Each row was made from one small tree. The marks that hang from a mark follow it in brackets, in alphabetical order. Every link used is in the known rows. Write each row's tree.
(in the rows, 128 means zero)
Known rows
pemez[porenag rakig[neta[fuga[suku] sigel]]]: [132 112  92 103 109  56 142 112  98 109 166  99 111  88 130 156 149 127
 174 152 131 148 157 134 119  98  83 115 170  92 185 124 146 129  84]
natuk[sepom[figoze rutufa sigel[neta]]]: [136  62 110 146 126  53 147  90 110 110 113  95  94 103 118 165 151  79
 150 135 126 143 147 161  85  93 134 110 142  88 182 127 127 126  94]
zeza[delu]: [119 107 112 105 103  67 132 119 122 168 120 106  97 119 133 166 163 151
 171 173 139 156 167 150 123 109 122 116 156  87 201 116 116 136 106]
suku[fuga[neta[delu rakig]] lipe]: [129 118 113 114  72 105 119 116 147 131 106 106  93 124 106 145 164 155
 174 161 117 198 151 122  91 125 113 121 169  96 190 103 167 124  97]
fuga[neta[pifeg sigel]]: [117 111 117 102  97  81 128  93 112 131 130 108  98 102 135 161 159 112
 178 151 126 161 158 132 103 103 132 110 156  96 179 123 156 129 112]
fuga[suku[lipe]]: [110  87 141 121  88  88 127 119 125 147 115 112  92 116 112 171 164 138
 172 174 127 183 152 142 112  99  98 127 168 101 206 107 151 129  93]
figoze[sepom[rutufa sigel[neta[fuga]]]]: [132  78 105 135 117  43 153  99 117 116 116 107  91 135 121 168 147  80
 162 116 137 160 147 145  87 101 113 113 130  76 175 127 137 126 100]
suku[fuga]: [119 109 101 116  99 106 136 110 134 145 125 104  91 127 116 158 166 159
 171 164 115 174 158 146 101 109  93 121 173  88 205 106 127 128  87]
rutufa[sepom[sigel[neta]]]: [127  90  70 118 112  92 147 103 115 149 136 101  92 120 128 156 151 115
 170 132 130 134 155 151  90 104 107 122 157  84 187  96 122 128 102]
sigel[neta[fuga] sepom[rutufa]]: [140  73  83 123 114  53 156  93 115 105 125 109  88 132 131 156 144 131
 167 135 124 114 143 162  99  89 112 101 139  99 187 117 119 139 101]
sepom[figoze natuk rutufa sigel[neta[delu]]]: [142  87 132 145 119  38 156  88 117  43 111 100  91 119 102 173 143  65
 159 114 143  94 131 155  78  95 144 106 104  81 162 134 147 120 103]
fuga[neta[pifeg rakig[pemez] sigel] suku[lipe]]: [125 101 153  87  69  71 113 112 116 118 131 118  99 102 115 155 159 109
 187 154 127 178 151 101 102 114 136 109 153 112 175 133 191 121 111]
rakig[neta pemez[porenag]]: [126  94  64 105  96  58 129  97 103 155 162  92 106  89 114 148 165 138
 178 159 136 149 163 133 128 127 111 112 165 112 192 115 115 128  89]
neta[rakig]: [129 116  84  90 101  92 135  99 118 119 134 108  97 111 118 168 158 146
 170 174 129 151 161 137 109 113 116 114 154  90 193 134 144 136  91]
figoze[sepom[natuk rutufa sigel[neta]]]: [131  73 111 143 120  48 157  91 110  98 119 106  90 128 117 174 149  71
 159 109 147 157 137 149  81  99 124 116 122  77 176 125 134 127 103]
neta[pifeg rakig[pemez] sigel[sepom[rutufa]]]: [162  99  89  72 103  39 139  96 116  78 159 112  98  99 117 135 148 113
 190 162 121 124 159 126  99 116 155  89 129 113 166 148 166 126  95]
natuk[sepom[figoze rutufa]]: [130  72 115 135 123  72 139  86 117 121 114  95  96 104 121 164 158  98
 155 163 123 166 156 164  92  91 126 118 150  94 192 131 130 129  91]
rakig[neta[delu[zeza] fuga pifeg sigel[sepom]] pemez]: [143 111  98  76  99  20 121  95 120 110 163  91  99  96 124 123 149 128
 184 155 124  93 160 127 116 133 152  83 132 119 158 137 158 122 101]
pifeg[neta]: [108 135 110 114 113 102 133  84 115 146 125  98  96 128 114 180 159 144
 162 143 132 173 162 150 123 111 106 121 160  91 195 124 122 134  92]
sepom[sigel[neta]]: [122  92  91 124 108  68 148 105 110 127 126 104  92 113 119 172 154 119
 163 138 133 129 150 149 104 107 116 110 152  85 188 107 122 131  97]
figoze[sepom[rutufa sigel[neta[delu[zeza]]]]]: [125  73 102 143 121  36 155 102 124 106 110 104  88 132 127 165 146  77
 158 130 139 151 144 151  91 102 114 114 132  86 172 127 141 129 102]
figoze[sepom]: [115  88  95 124 107  74 140 100 117 153 126 107  93 124 135 171 160 120
 165 160 137 192 160 156 104 103 112 127 154  81 195 117 130 135  98]
sepom[figoze natuk rutufa sigel[neta]]: [138  79 130 151 123  43 159  88 112  50 117  99  92 126  99 178 146  61
 159 105 145  99 132 158  75  92 136 109 109  83 170 135 137 121  99]
rakig[neta[pifeg sigel[sepom]] pemez[porenag]]: [144  88  68  93  99  27 133  95 100 135 180  97 105  76 124 129 157 126
 189 154 128 132 163 131 122 124 141  98 153 121 176 120 135 127  92]
sepom[figoze natuk rutufa sigel[neta[rakig[pemez]]]]: [148  84 121 132 115  39 154  89 111  37 128 100  95 123  92 171 145  63
 164 106 147  92 133 143  75 104 148 102 102  87 163 148 145 118  99]
lipe[suku[fuga[neta]]]: [104  98 110 110  98 117 140 102 125 120 129 101  95 137 114 158 166 151
 170 166 117 205 153 147  97 112  82 126 165  61 198 111 131 127 105]
natuk[sepom]: [120  84  99 115 113  93 132  91 109 159 127  98  97  89 133 164 163 135
 158 177 120 177 161 158 109 100 121 117 171  89 205 113 120 136  92]
pifeg[neta[delu sigel[sepom]]]: [128 143 116  96 110  77 136  87 115 121 131 101  93 112 126 162 149 146
 170 146 128 153 159 152 124 109 129 108 148  94 176 124 138 132 100]
pemez[porenag rakig[neta[delu pifeg sigel[sepom[natuk]]]]]: [146 107  66 108 112  39 146 100 100  84 173  99 110  71 139 142 145 124
 175 163 131 133 152 143 115 102 123 108 156  99 173 116 152 135  88]
rutufa[sepom[figoze natuk sigel[neta[rakig]]]]: [138  94  94 121 112  81 149  94 112  97 142  99  94 123 116 162 145  93
 167 115 141 107 146 153  73 102 135 121 126  75 174 119 139 125 104]
neta[delu[zeza] fuga[suku[lipe]] rakig sigel]: [137 135 167  65  89  52 125 116 136  78 127 107  95 111 111 150 141 132
 180 168 119 115 153 118 108 113 121  96 134  88 164 154 202 123  96]

Write each row's tree
[150 102  81  74  96  51 145 108 103  97 168 110 102  87 125 141 150 139
 187 164 129 130 161 138 115 112 136 100 149  98 180 134 141 132  90]
neta[rakig[pemez[porenag]] sigel[sepom]]
[127  83 120 138 121  55 152  95 113  98 119 105  93 125 114 173 152  70
 161 120 147 167 141 149  83 100 124 122 122  74 179 132 141 123  99]
figoze[sepom[natuk rutufa sigel]]
[126  94 114 103 103  85 146  97 130  89 130 105  94 130 118 140 156 133
 178 164 110 188 148 143  90 108 104 114 147  70 177 120 153 124 110]
lipe[suku[fuga[neta[delu pifeg sigel[sepom[rutufa]]]]]]
[119  97 118 132  80 100 120 115 143 149 112 106  93 131 107 145 168 143
 176 154 112 205 154 130  88 118 113 124 175 100 198  94 158 124  94]
suku[fuga[neta[pifeg]] lipe]
[ 97  88 150 127  78 101 119 116 118 150 103 113  93 118 124 175 165 124
 169 155 132 196 145 133 106  96 101 131 172 104 200 108 156 128 111]
fuga[neta suku[lipe]]
[126 115 145  72  76  61 120 107 108 105 138 122 104  83 137 157 151 110
 189 168 127 150 150 101 113 108 140 105 147  98 163 146 189 124 117]
fuga[neta[delu pifeg rakig[pemez[porenag]] sigel] suku]
[142 125 135  81  89  44 114  96 127 129 138 101  97  94 112 143 153 128
 183 155 119 141 159 113 111 124 135  97 140 106 164 128 185 119 101]
rakig[neta[delu fuga[suku[lipe]] pifeg sigel]]
[142  91 123 117 116  53 153  92 112  71 135 102  92 110 120 157 149 102
 173 139 134 122 146 167  90  86 135 108 127  97 178 131 142 127  98]
neta[sigel[sepom[figoze natuk rutufa]]]
[135  60  69 133 114  59 158  93 113 111 123 109  86 124 134 158 149 130
 165 145 127 129 142 169 101  88 111 107 149 111 193 107 112 142 101]
sigel[neta sepom[rutufa]]
[137 129 131  62  81  60 126 112 117 100 143 117 105  97 120 156 147 142
 185 179 125 124 155 112 124 117 122 102 138  77 174 151 169 125  98]
neta[delu fuga[suku] rakig[pemez[porenag]]]
[115 100 116 134  79 111 123 118 142 152 107 103  92 133 106 150 169 150
 173 149 118 209 152 135  91 115 100 128 180  98 204  90 146 124  94]
suku[fuga[neta] lipe]
[145  70 101 139 113  41 157  84 116  63 119 106  87 119 131 160 142 110
 161 140 137  99 131 175  89  84 144 104 117  99 174 118 132 137 108]
sigel[neta[delu] sepom[figoze natuk rutufa]]
[145 146 138  90 117  66 141  76 111  64 139 100  96 131 103 166 139 114
 169 106 133 123 152 141 100 108 137 101 114  84 164 166 156 125  96]
pifeg[neta[fuga rakig sigel[sepom[figoze natuk rutufa]]]]
[164 149 121  37  88  42 122  95 126  83 157 111 104  91 114 137 144 132
 196 174 116 108 168 102 110 131 165  80 120  83 150 156 192 120  99]
neta[delu fuga pifeg rakig[pemez] sigel]
[135 129 119  84 100  61 125  95 131 117 130 110  99 106 127 154 150 137
 179 182 114 126 163 134 111 112 140 101 136  75 174 131 168 129 100]
neta[delu fuga pifeg]
[171 108  89  66  98  20 141  98 118  66 160 115 103  78 125 126 140 116
 195 179 118 115 157 122 109 116 162  88 126 105 154 147 179 128  95]
neta[delu pifeg rakig[pemez[porenag]] sigel[sepom[rutufa]]]
[147 123 113  91 102  42 131  86 114  99 145  93  96  96 121 145 148 127
 173 136 133 106 153 144 104 115 146  96 123  96 163 133 154 123 104]
rakig[neta[delu fuga sigel[sepom[figoze natuk]]]]
[133  74 111 139 118  60 153  92 114  69 126 103  90 123 121 163 150 103
 164 142 138 121 139 178  88  83 134 117 124  98 188 131 130 131  98]
sigel[sepom[figoze natuk rutufa]]
[134 133 113  88  86  92 125 102 133 116 125 111  95 111 124 146 157 140
 180 158 112 167 155 115  93 118 129 107 157  90 174 126 172 124 105]
suku[fuga[neta[delu pifeg rakig sigel]]]
[129  73 118 142 124  29 154  91 119  80 119 104  89 126 122 166 143  62
 160 121 143 136 135 147  81 101 136 110 114  82 165 133 153 128 105]
figoze[sepom[natuk rutufa sigel[neta[delu[zeza] pifeg]]]]
[138  99 152 117 105  40 142  96 107  54 138 109  94 118 106 178 142  79
 164 112 139  83 137 137  79 102 159 102 103  68 163 153 167 122 104]
sepom[figoze natuk sigel[neta[fuga[suku] pifeg rakig]]]
[131 115  78 100 101  61 121  85 122 144 137  97  97  93 124 150 160 138
 171 172 125 145 162 130 116 126 134 106 149 110 176 119 152 130  99]
rakig[neta[delu pifeg]]
[132 110 127  85 104  29 125  98 121 110 146  99  93  99 132 140 146 123
 176 153 120 104 152 131 112 113 135  93 135 112 162 142 174 125 104]
rakig[neta[delu[zeza] fuga[suku] pifeg sigel[sepom]]]
[130 111  67 112 115  50 146 109 108  99 161  90 109  82 135 147 148 129
 169 171 132 137 158 144 123 104  91 114 172 101 179 118 145 135  83]
pemez[porenag rakig[neta[delu[zeza] sigel]]]
[125 101 103 116 108  63 145 105 111 122 128 105  93 117 117 170 150 119
 166 130 130 117 151 145 103 108 117 105 144  75 184 116 128 128  97]
sepom[sigel[neta[fuga]]]
[121 115 119 109  93  96 129 104 128 136 127 108  94 118 126 152 163 135
 178 147 113 177 156 128  92 109 114 114 168  92 187 113 151 124 102]
suku[fuga[neta[pifeg sigel]]]
[144 105 111  77  86  43 131  99 115 105 147 119 101 101 128 155 144 136
 183 169 121 111 152 114 116 113 135  92 136  87 169 137 166 134 104]
sigel[neta[delu fuga[suku] pifeg rakig[pemez[porenag]]]]
[141  88 107 128 115  44 154  89 114  81 119 108  92 121 116 170 144  75
 161 118 147 149 136 139  82 106 135 111 113  75 165 135 152 127 106]
figoze[sepom[natuk rutufa sigel[neta[delu rakig]]]]
[109  99 105  98  94  94 141 108 126  94 142  99 101 128 114 145 158 147
 175 177 119 179 151 137 104 121  90 119 159  63 185 127 143 127 102]
lipe[suku[fuga[neta[delu[zeza] rakig[pemez[porenag]]]]]]
[144 105  86  82  94  57 132  91 114 113 150 110  99 117 119 156 150 138
 179 154 123 114 158 122 106 119 138  91 138  92 177 133 147 135  99]
sigel[neta[fuga pifeg rakig[pemez]]]
[151 120  98  62  95  56 129  96 116 101 163 110 102  93 113 146 155 125
 191 171 122 136 168 114 107 125 152  92 140 102 170 144 169 126  93]
neta[pifeg rakig[pemez] sigel]
